Each row comes from the steps of one path. Every step used is in the known rows, and no mark comes twice. Write the path behind each row, first mark first.
In the rows, zero is written as 128.
Known rows
T-G-N: [148 104 150 172 161 169 110 157 161 123 140 133 158 140 129 119  85 120
 151 118 137 113 142 117 135 181 157  83 101 140 176 132]
T-B-P: [125 131 140 155 185 143  80 128 130 116 147  93 112 140 142  93 114 132
 103 133 101 136 109 142 160 130 162 125  72 126 127  91]
P-B: [ 94 150 121 133 149 123 103 149 125 139 115 142 138 134 154 111 102 142
 159 150 141 147 134 132 126 125 136 106 132 112 150  94]
N-E-P: [129 144 101 138 179 160 119 144 155  89 150 123 119 148 104  75 108 139
 163 166 137 148 130 133 129 164 119 150 100 178 171 115]
T-B: [106 133 128 135 158 130  96 141 153 134 135 114 105 124 167  83 119 134
 124 111 109 128 110 135 158 120 154  99  95 131 157 107]
T-G-N-E-P-B: [152 112 144 163 180 168 110 159 176 105 150 145 188 183  94  96  79 129
 185 180 153 161 156 141 106 195 123  88 102 162 229 107]
A-P: [132 149 119 153 167 150  97 125 122 146 128 109 140 103 131  97 122 133
 115 152 102 132 151 105 136 154 149 125  82 147 124 125]
G-T-B-P-A-S: [127 161 164 157 185 149  52  98  92 148 175  55 142 137 174 140  77 120
 120 140  86 148 131 196 171 119 163 138  63 104 121 109]
N-G-T-B-P-A: [144 174 141 155 204 142  46 127 124 114 200  54 149 151 197 150 104 119
 161 143 118 138 132 196 126 122 123 131  73 117 127  96]
N-G: [122 162 101 152 161 142  83 149 151 110 145 110 112 150 156 122 116 126
 155 121 159 131 141 137 117 155 119 117 117 136 127  99]
L-G-T-B-P: [130 124 111 175 167 141  84 116 123 157 138  55 142 143 149 131  98 132
 142 157  95 121 105 178 183 130 152  98  81 128 133 105]
E-P-A-S-G-T: [134 147 141 114 148 167 120 137 101 162 177  81 121 144 158 132  90 108
 189 137 139 150 161 183 152 129 102 164  95 161 152 167]
N-E-P-A-S: [128 173 133 129 198 145  94 115 140  88 162 110 139 161 124 102  87 116
 160 141 151 181 149 162 127 158 113 169  83 170 176 109]
E-N-G-T-B: [165 162  93 142 126 160  90 147 148 170 152  86 128 154 178 121 102 118
 139 127  95  86 118 148 146 146 123  96 113 147 134 100]
A-S-G-T: [126 149 121 146  83 185 114 130  99 185 161  94 112 122 155 143  92 135
 162 131 117 135 142 172 178 138 129 113 135 132 123 152]
T-B-P-E-N: [143 113 158 147 193 173 122 111 116 119 128 109 149 172 124  91  99  96
  98 112  95 118 109 148 153 130 158 169  45 177 140 103]
P-A-S: [ 97 173 144 130 172 133  84 115 121 128 136 107 129 135 158 132  85 107
 135 108 138 160 141 152 140 128 137 150  95 139 140 109]
L-G-T: [110 140  81 161 133 132 118 133 130 168 119  90 149 116 143 139  90 134
 174 157 126 114 118 156 163 140 131  97 125 134 141 125]
N-G-T-B: [135 161 102 152 148 142  66 147 136 148 175  74 113 139 195 122 111 147
 163 137 112 104 126 165 155 132 135  78 111 116 144 108]
S-G-T: [122 132 108 124  98 178 128 155 120 167 162 105 115 106 160 124 111 147
 192 145 117 123 126 154 161 131 119 113 145 139 132 154]
S-A-P-E-N: [157 137 127 147 176 156 117 123 119 142 125 116 196 118 127  79 131  75
  94 140 118 119 137 107 134 175 151 197  47 215 108 144]
G-T-B-P-E: [124 121 156 165 190 170 101 112  83 118 157  70 149 134 161 106  97 133
 146 152  85 108 131 185 177  98 167 143  64 130 132 134]
S-A-P-E: [128 134 132 158 192 143  93 125 113 125 147 103 177 100 147  77 149  92
 122 146 134 136 144 124 144 162 162 176  45 179 113 150]
B-P-E: [112 125 150 158 203 167 117 114  93  80 130 111 142 148 117 111 104 112
 140 137 133 139 138 147 146 126 161 179  67 151 125 120]
P-B-T-G: [128 136 159 136 145 140 107 195 120 124 109 114 151 162 150 129  74 172
 203 175 161 117 177  84 114 126 156 106  93 103 146 111]
G-T-B-P: [142 137 136 162 166 161  76 125 108 147 159  71 126 122 157 113  96 148
 126 164  79 119 118 161 173 126 163 116  77 104 113 119]
E-N-G-L: [169 149 112 123 125 167 127 171 136 143 154  97  98 185 151 120 122  73
 141 109 116  95 152 101 112 151 124 122 127 153 129  92]
N-E-P-B-T: [129 161 135 114 180 151 103 178 130  96 118 110 127 167 122  95  76 163
 205 222 160 156 168 117  88 137 126 148 106 133 160 122]
E-N-G-T-B-P: [182 162 112 166 153 175  75 134 123 154 164  72 139 171 154 135  97 115
 118 143  87  96 124 161 141 161 129 124  84 143 109  96]
A-S: [112 153 130 157 136 146  94 123 116 143 127 110 109 138 137 118  87 125
 117 118 131 139 139 134 166 150 152 125 104 122 129 112]
L-G: [100 128  89 155 153 127 113 135 155 140 108 115 132 134 129 124 106 121
 153 127 144 133 114 134 153 151 127 108 117 159 156 101]
L-G-N-E-P-B: [127 130 115 165 193 142 102 119 179 129 119 126 176 181  92 105  81  96
 177 188 162 181 123 175  95 186 105  86 131 164 228 110]
S-A: [117 145 104 144 153 120  92 158 151 130 150 119 134 108 160  85 132 124
 121 137 150 128 117 113 143 160 154 149  93 146 112 121]

Which path is each row?
[123 160 122 114 209 140 107 140 159  70 165 123 141 137 126  87 106 127
 184 157 146 170 139 148 108 147  97 169  88 184 188 108]
N-E-P-A
[122 141 101 168 167 163  86 107 197 125 121 122 164 139 107 127  83 103
 159 152 150 168  93 164 119 196 124  78 142 163 196 111]
L-G-N-E
[134 139 133 146 195 160 100 136 162 115 139 140 159 157 100  88  82 115
 165 187 145 176 137 162  91 176 126 108 125 145 212 123]
G-N-E-P-B
[160 127 148 154 174 181 123 115  93 144 138  85 163 153 141 108  85 107
 114 138  70  97 117 164 172 123 158 162  56 159 128 127]
G-T-B-P-E-N
[129 130 127 129 160 167 158 133 124 124 100 142 150 157 126  97  98  99
 134 109 126 110 130 125 139 135 136 172  89 188 145 130]
P-E-N
[116 144 161 133 219 129  61 122 132  97 165  92 135 135 164 111 108 118
 120 122 114 155 115 161 133 110 148 153  55 137 141  88]
T-B-P-A
[118 167 165 151 199 152  69 100  99 106 149  89 137 150 135 143  78  97
 111 120 135 175 147 163 135 140 149 172  65 127 114  95]
B-P-A-S
[134 141 195 149 181 193  68 100 124 134 169 105 139 150 128 157  75  70
 128 109 155 192 136 193 113 164 139 148  91 138 148 140]
B-P-A-S-G-N
[139 130 174 131 184 173 105 125 138 142 161 112 121 153 128 122  86  59
 149 102 167 177 153 185 116 159 117 148  90 165 188 169]
E-P-A-S-G-N
[142 153 116 142 165 165 133 132 126 107 127 125 147 187 143 118 106  87
 152  99 150 112 147 138 116 157 115 166  99 188 141 105]
P-E-N-G
[145 122 133 164 159 185  96 141 191 100 150 137 176 142 108 110  80 140
 163 141 136 144 128 131 126 201 137  77 116 157 191 113]
T-G-N-E
[102 155 151 113 137 156  92 129 126 146 158 115 118 132 157 136 103  99
 163  89 152 175 139 169 145 131 112 145 115 156 147 118]
P-A-S-G
[148 120 162 137 175 133 125 203 112 117 120 110 135 185 129 111  74 162
 205 185 170 115 194  82 111 130 149 137  62 121 163 126]
E-P-B-T-G
[122 153 152 132 212 138  86 125 119  91 150 102 139 130 142 129 101 115
 139 136 136 159 133 151 108 129 135 174  76 138 124 103]
B-P-A
[129 136 127 134 130 203  93 136 185 129 159 139 139 121 121 110 103 111
 171 141 144 180 103 168 115 186 112  98 159 164 186 140]
S-G-N-E
[114 132  96 153 138 121  98 127 144 182 133  79 131 119 172 118 104 138
 158 145  99 110  97 170 188 125 138  73 108 134 161 113]
L-G-T-B
[175 142 139 141 170 181 131 143 103 138 153  86 149 179 140 109 132  48
 130 127 102 100 182 107 120 153 135 151  77 186 136 116]
A-P-E-N-G-L
[107 139 134 136 102 170 110 136 122 162 149 119  96 139 140 123 110 118
 143 102 146 158 133 155 163 150 131 119 126 145 135 124]
A-S-G
[114 138 139 154 192 158 116 112 101 122 122 110 158 115 129  89 121 113
 136 143 108 128 154 128 148 140 157 154  65 173 140 140]
A-P-E
[140 162 151 142 217 172  85 104 157 104 159 112 152 160 112 110  64  86
 139 143 150 186 151 182 101 183 127 145  91 169 203 136]
G-N-E-P-A-S
[129 146 144 123 181 133 118 185 105 124 102 106 104 167 136  98  78 144
 179 202 165 130 178 104  96 116 147 156  86 107 142 144]
E-P-B-T
[132 155 149 136 202 140  70 124 109 129 178  66 148 119 185 123  93 135
 146 153  90 136 121 181 148 102 150 140  70 118 135 114]
G-T-B-P-A
[127 151 120 150 165 176  85 129 177 108 141 132 147 122 117 105  83 124
 145 151 131 160 113 154 113 186 138  95 139 144 178 125]
G-N-E
[113 151 172 127 167 176  83 111 105 120 171  96 128 149 139 148  97  91
 145 110 147 193 135 173 137 142 118 169  85 150 121 108]
B-P-A-S-G
[121 141 114 137 139 145  94 147 124 164 155  89 116 105 185 102 102 158
 151 149  83 102 114 155 177 113 154  90 108 113 145 127]
G-T-B
[171 160 115 159 179 159  92 126 125 133 151 101 190 154 146  99 141  63
 110 130 144 117 153 118 112 198 131 187  53 211 109 123]
S-A-P-E-N-G
[125 104 160 146 156 195 116 126  89 135 179  77 132 138 165 113 114 122
 171 140 102 133 116 197 182 101 141 141  80 151 136 142]
S-G-T-B-P-E
[134 152 114 131 141 147 105 177 136 116 170  84  85 170 165 120 133  96
 160 124 133 116 160 119 124 137 128 104 126 114 134  96]
N-G-L
[118 124 121 124 103 168 114 154 135 183 174  92 105 108 183 105 117 148
 175 133  96 123 105 171 183 113 126  86 125 136 148 137]
S-G-T-B
[145 137 122 149 195 188 104 132 170  97 147 128 133 146  88  88  88 113
 149 163 143 154 135 145 104 191 129 126 111 165 197 145]
G-N-E-P
[158 125 173 156 163 176 102 180 147 129 122 108 142 143 131 128  54 136
 168 155 152 105 167  93 111 161 176 106  76 113 155 155]
B-T-G-N
[142 123 107 168 191 158 108 116 192 117 127 117 152 161  81 105  88  90
 157 158 157 158 114 164 110 205 118 106 111 183 212 128]
L-G-N-E-P
[179 169 114 160 160 184 116 121  87 156 142  86 187 147 140 134 102  90
 152 156  97  93 169 147 125 172 116 147  84 189 119 143]
A-P-E-N-G-T
[118 121 114 170 166 142  99 120 178 150 106 121 149 139 121 137  85  91
 136 128 151 140 112 156 125 173 143  89 123 144 180 132]
L-G-N
[157 165 109 147 143 176 131 135 107 142 141 104 158 165 154 143  90 101
 174 131 128  90 149 155 128 146 116 152 111 173 136 134]
P-E-N-G-T
[121 155 113 132 177 136 113 152 144 103 141 132 141 161 110  79 100 146
 180 188 148 173 140 142 110 155 108 129 116 160 188  92]
N-E-P-B
[123 154 123 158 162 111  66 139 126 159 139 115 177 103 156  85 137 112
 119 185 136 156 143 113 122 170 151 129  87 138 111 108]
S-A-P-B
[116 139 178 130 171 163  63 111 121 133 176  82 122 156 164 128 109  96
 129  94 126 188 119 192 160 123 136 143  69 150 144  88]
T-B-P-A-S-G
[113 151 152 121 129 151  77 122 119 182 188  74 124 123 197 132  98 121
 174 110 103 157 118 201 180 107 122 106 113 135 155 134]
P-A-S-G-T-B
[135 125 138 134 159 185 107 151 164 128 159 143 142 164 106  90  97 111
 191 175 163 195 131 172  97 175  99 104 146 165 218 133]
S-G-N-E-P-B
[146 125 177 148 159 161  97 184 136 140 115 123 163 163 138 135  50 143
 189 177 161 123 176 103  93 149 169  87 102  93 166 139]
P-B-T-G-N
[119 163 164 128 152 190  67 104 167 125 179 124 158 134 138 138  82  88
 165 120 156 210 116 199 112 182 106 114 140 166 193 130]
P-A-S-G-N-E
[161 104 175 123 153 142 146 228  99 119 142  88 112 203 135  97  90 131
 211 192 149 104 219  62 117 110 158 130  74 106 165 132]
E-P-B-T-G-L
[164 161 122 158 184 177 113 120 112 127 125 109 167 160 127 115 120  78
 127 122 120 118 162 130 113 174 121 162  71 205 126 117]
A-P-E-N-G
[138 172 147 137 164 125  59 163 106 161 116  89 160 110 165 104 110 132
 140 219 148 142 166  89 102 156 175 148  72 116  87 141]
S-A-P-B-T
